Known rows, with every step that occurs
g -> d -> k: [ -4.7 -21.4 -24.0  -2.6 -14.4   3.5  -4.9   5.9   8.7   9.2  10.7   7.1
  -2.9 -22.4   6.6  -3.9   3.1   1.5 -25.9  -9.4]
d -> k -> a: [-15.4   2.8  -1.7  -9.1 -11.5  -9.7  -6.4   3.1  16.1  31.5 -10.0  27.7
  16.8 -32.8   0.7   5.5   8.2   7.3 -11.0  12.5]
k -> a -> z -> d -> g -> v: [  4.1  50.9  10.9 -27.0   5.3  24.6   1.1  -5.4  36.5  -2.0  -3.7   0.1
 -10.2 -14.3  21.3  -1.0 -10.9   0.0   7.9  -7.0]
g -> v -> k -> a -> z: [ 18.5  24.5   9.7  -7.9  25.9   6.7   8.6 -34.1  22.5  18.7  13.8  18.5
 -25.3  14.0   1.6   5.3  -2.1  19.7  16.5  -8.2]
d -> k -> a -> g: [ -7.9  26.5  -8.7   3.5 -20.8   5.7  -0.1   2.0  18.4  53.8  -5.7  19.9
  13.3  -8.8   3.1  13.9   1.0  22.2   2.8  16.5]
g -> v -> k: [ 23.5  -6.9  -7.7   3.9   8.2   7.5   9.5 -32.4  -1.5  16.6  17.1   1.3
 -30.0   3.7 -26.9  -2.6  -5.9  13.6   9.8  -7.5]
v -> g -> d -> k: [ -9.2 -14.5 -30.9  -8.4 -22.8   1.9  -8.8   7.9  14.9  23.8  24.3  17.0
  -8.9 -14.6  -8.7  -2.6   9.8  25.5 -17.6 -19.9]
v -> k -> a -> z: [  2.6  32.4  21.1 -14.9  18.4   2.6  -7.4 -26.7  10.5   9.4  15.0  23.9
 -12.4   6.2   0.9   3.3   8.0  19.0  17.2  -5.4]
a -> z -> d: [ -4.3  30.2   8.3 -12.7   1.2  18.6  -5.7  -3.6  12.7 -32.9   1.5 -22.9
 -14.7   2.4  27.4 -19.1  -4.2   0.3  15.1  -4.6]
a -> z -> d -> g: [-11.9  41.1  14.5 -20.6  -5.0  33.2 -11.4   3.0  15.3 -27.1   3.0 -24.8
  -7.3  -9.7  11.0 -10.2 -11.8  -7.1  10.3 -12.0]
z -> d -> k -> a: [-17.4  18.2  -0.4 -18.9 -25.1  -0.7 -16.0  -6.9  16.5  12.6 -11.6  20.9
  11.1 -48.8  11.0 -19.0  12.0   5.4  -0.1  14.2]
z -> a -> g -> d -> k: [-20.9  13.9 -35.9  -7.9 -38.8   3.4  20.6   3.1  14.2  35.7   9.4  -0.7
 -10.0  -0.3  12.3  -5.5  18.3  16.8   0.0   5.8]
k -> a -> g -> v -> p: [ 30.6  18.7 -10.8 -10.1   8.2   4.4  14.5 -17.0  23.0  48.5  -9.9  26.9
 -15.0  19.2   6.0  11.0  -6.5  44.2  26.1  11.5]
a -> g: [ 8.1 22.0 -9.6 13.0 -7.6 16.6  7.5  0.9  2.3 21.7  3.3 -6.0 -3.8 23.1
  3.2  9.6 -9.4 15.2 12.8  4.2]
g -> d -> k -> a -> z: [ -7.3  12.8  -6.2 -17.4   2.4   1.8  -7.1   7.2  31.9  12.2   8.6  25.2
   1.4 -13.7  34.5   4.9  11.4  10.9 -20.5  -8.8]
z -> d -> g: [ -8.8  22.7   4.4 -18.9 -18.7  23.2 -11.3  -1.3   1.9 -11.9   0.3  -8.6
   0.6 -28.6  -7.7 -15.0  -5.7 -11.2   4.4  -7.1]
z -> d -> g -> v -> k: [ 14.1  17.0  -3.5 -13.9 -12.7  30.6  -3.3 -35.3   0.3   2.0  16.6  -9.4
 -27.0 -27.0 -30.9 -18.3 -14.6   1.5  14.0 -15.0]
g -> d -> k -> a: [ -6.5  -4.7 -16.5 -14.2 -12.7  -5.8 -10.0   1.7  20.0  26.9   4.2  41.9
   9.5 -33.4  16.3  -0.4  14.9   6.2 -25.6  -3.4]
b -> v -> k: [ 31.2   2.3  12.9  -3.2   5.6  -0.8  -4.1 -27.6 -11.0  -1.7 -10.8  -1.3
  -4.7 -12.6 -20.4  -9.2   0.5  25.3  27.5 -10.4]
z -> a -> g -> v: [ -0.1  26.3 -22.4  -0.3 -17.4   2.1  41.3  -7.6  19.1  34.3   0.4 -13.7
 -22.8  28.4   7.9   1.9   5.9  17.1  25.1  12.7]

Rows
[ 11.9  20.1   4.8 -14.7   2.8  10.6   0.0 -30.2   9.8  39.5  12.9  31.1
 -10.0 -20.6 -34.7   9.9  -4.5   8.3   4.6  -9.8] | d -> g -> v -> k -> a
[ 29.4  13.2 -15.6  17.4  -0.9  22.9  17.6 -33.5  -0.6  39.3  19.6  -7.4
 -30.6  26.3 -21.5   5.1 -16.1  26.1  24.3  -3.9] | a -> g -> v -> k
[ 1.2 38.5 -1.7 -1.0 -6.5  5.7  1.9 -3.5 13.2 38.2 -4.3 25.8  6.5 12.1
 13.5 11.8  2.1 18.9 14.0  9.8] | k -> a -> g
[ 10.1   5.0  -7.0  -3.1  -0.8  19.6  12.5   2.2  13.8  15.0   1.9 -10.6
  -7.5  -6.7 -19.0  11.7 -17.2  -6.4  -8.0  -9.9] | d -> g -> v
[ 19.0  31.5 -11.5   6.3   0.9   9.1  17.0 -10.5  23.5  48.8  -3.0  17.9
  -8.4  20.7  14.4  16.4  -8.4  21.6  12.8   8.5] | k -> a -> g -> v
[ 12.5  31.3 -17.2  -7.1  -5.8   6.8  -0.7  -4.0  13.7  32.6   7.0  39.6
  -2.5  12.1  31.2   9.7   5.5  20.2  -0.2  -6.2] | k -> a -> g -> d
[-15.4  22.8   8.3 -10.2   1.2  -0.1  -4.8   7.9  29.0  17.3  -3.3  11.7
   8.4 -12.2  16.8   8.5   5.8  11.5  -6.4   7.2] | d -> k -> a -> z
[ -9.0  23.7 -27.8 -13.1 -23.2   1.8  21.3  -2.7   9.2  19.7  11.9   6.1
 -17.7  21.2  24.2  -4.4  19.8  13.6  10.6  -2.0] | z -> a -> g -> d
[-14.2  20.9   1.1  -8.3 -13.7  19.5  -8.4   1.7  20.8 -17.1   0.6 -28.8
  -7.7 -17.1  18.5 -17.5  -6.3   4.6   4.7   2.2] | a -> z -> d -> k
[ -9.8  39.7 -10.2  -8.7 -33.6  15.3  -8.2  -5.7  18.9  36.1  -8.3  14.2
   5.3 -26.8  15.2 -11.0   0.4  18.6  12.4  18.5] | z -> d -> k -> a -> g
[ 44.4  29.9  -3.2 -11.6  -1.5   8.5  -3.5 -30.8   4.5  29.7  -3.4  38.9
  -6.8  -0.2  12.0   0.3   7.2  45.3  27.8 -15.6] | b -> v -> k -> a -> g -> d
[ 15.8  24.3   4.1 -28.3   8.1  32.7   2.3 -10.8  25.5 -17.8  -4.2 -25.8
 -30.6  -3.6   4.8 -10.6 -20.8  17.8  21.2 -11.4] | a -> z -> d -> g -> v -> p
[ 11.9  33.5   5.8 -15.0   2.4  40.3   0.9 -30.9  14.9 -11.5  19.2 -25.3
 -34.5  -5.7 -14.8 -12.4 -20.7   5.7  20.1 -20.7] | a -> z -> d -> g -> v -> k
[ 14.3  12.4 -24.5   4.4  -7.4  21.1   5.9  -0.7   3.9  16.6  14.5   6.3
 -14.2  23.3  19.5   5.8  -4.6  14.3  -0.2 -12.3] | a -> g -> d
[-11.3  20.5 -13.1 -21.2  -5.9   0.5 -10.8   8.7  36.6  25.8  21.6  35.1
  -6.4  -4.6  19.2   6.7  15.7  32.6 -11.9 -19.8] | v -> g -> d -> k -> a -> z
[ -9.3  57.9  23.4 -35.3  -1.0  27.1 -19.7 -27.5  12.6  -3.5  12.4  14.0
 -10.9 -23.8  -5.2 -12.3   2.2   7.5  22.1 -12.3] | v -> k -> a -> z -> d -> g
[ 11.5  31.9   5.0 -25.9  -8.8  18.3  -8.4 -38.4  12.1  19.6   9.6  23.4
 -17.2 -37.3 -23.6 -14.9  -3.1   7.5  13.2  -6.7] | z -> d -> g -> v -> k -> a
[ 11.9  38.5  13.7 -17.1  16.8  21.7   4.4 -26.0  23.0  25.4  17.3  13.7
 -17.3  -0.7 -15.1  14.7  -8.1  12.6   9.7 -14.1] | d -> g -> v -> k -> a -> z
[-13.6  58.7  21.2 -32.2  -2.0  22.6 -15.1  -0.7  27.0 -11.3  -2.4   6.5
   2.7 -21.1  22.1  -4.2  -1.3  -1.5   9.0  -5.8] | k -> a -> z -> d -> g
[ 15.2  37.9  10.7 -20.0  12.0  14.4  -1.0 -43.0  22.6  -0.7  12.8  13.3
 -33.0  -3.7  12.9 -17.5  -0.3  18.3  27.3  -5.3] | g -> v -> k -> a -> z -> d
[ 10.5  19.3 -20.9   7.2 -14.8   9.1  15.9  -3.5  29.9  63.3  -4.7  13.1
  -0.4  -2.9   4.5  16.4 -10.3  24.2   1.2  14.3] | d -> k -> a -> g -> v
[ 18.6  -8.3  -5.9 -14.8   6.8  13.6   9.5  -9.2  10.8  15.8  -4.5  -2.9
 -14.4  -5.5 -25.2   6.8 -16.4  16.6   4.7  -8.6] | d -> g -> v -> p
[ 17.7  28.3 -11.1  -9.7  -4.7  13.5  -6.6 -31.0   1.4  40.2  24.3  47.3
 -16.3   9.4   4.1   3.2   8.4  29.0   9.7 -11.7] | v -> k -> a -> g -> d
[ 10.1  38.1   3.8  -1.5  -5.6   7.5  -3.1 -30.9  -1.3  45.4  12.8  33.8
  -8.5  11.3 -11.2   5.5   5.0  31.0  25.1   3.2] | v -> k -> a -> g
[ -6.3  45.3  16.3 -25.3   4.3   6.5 -12.8  -7.3  25.9 -16.8  -3.9  10.8
  -5.3  -6.5  39.4 -13.9   6.7   6.4  15.8   2.7] | k -> a -> z -> d
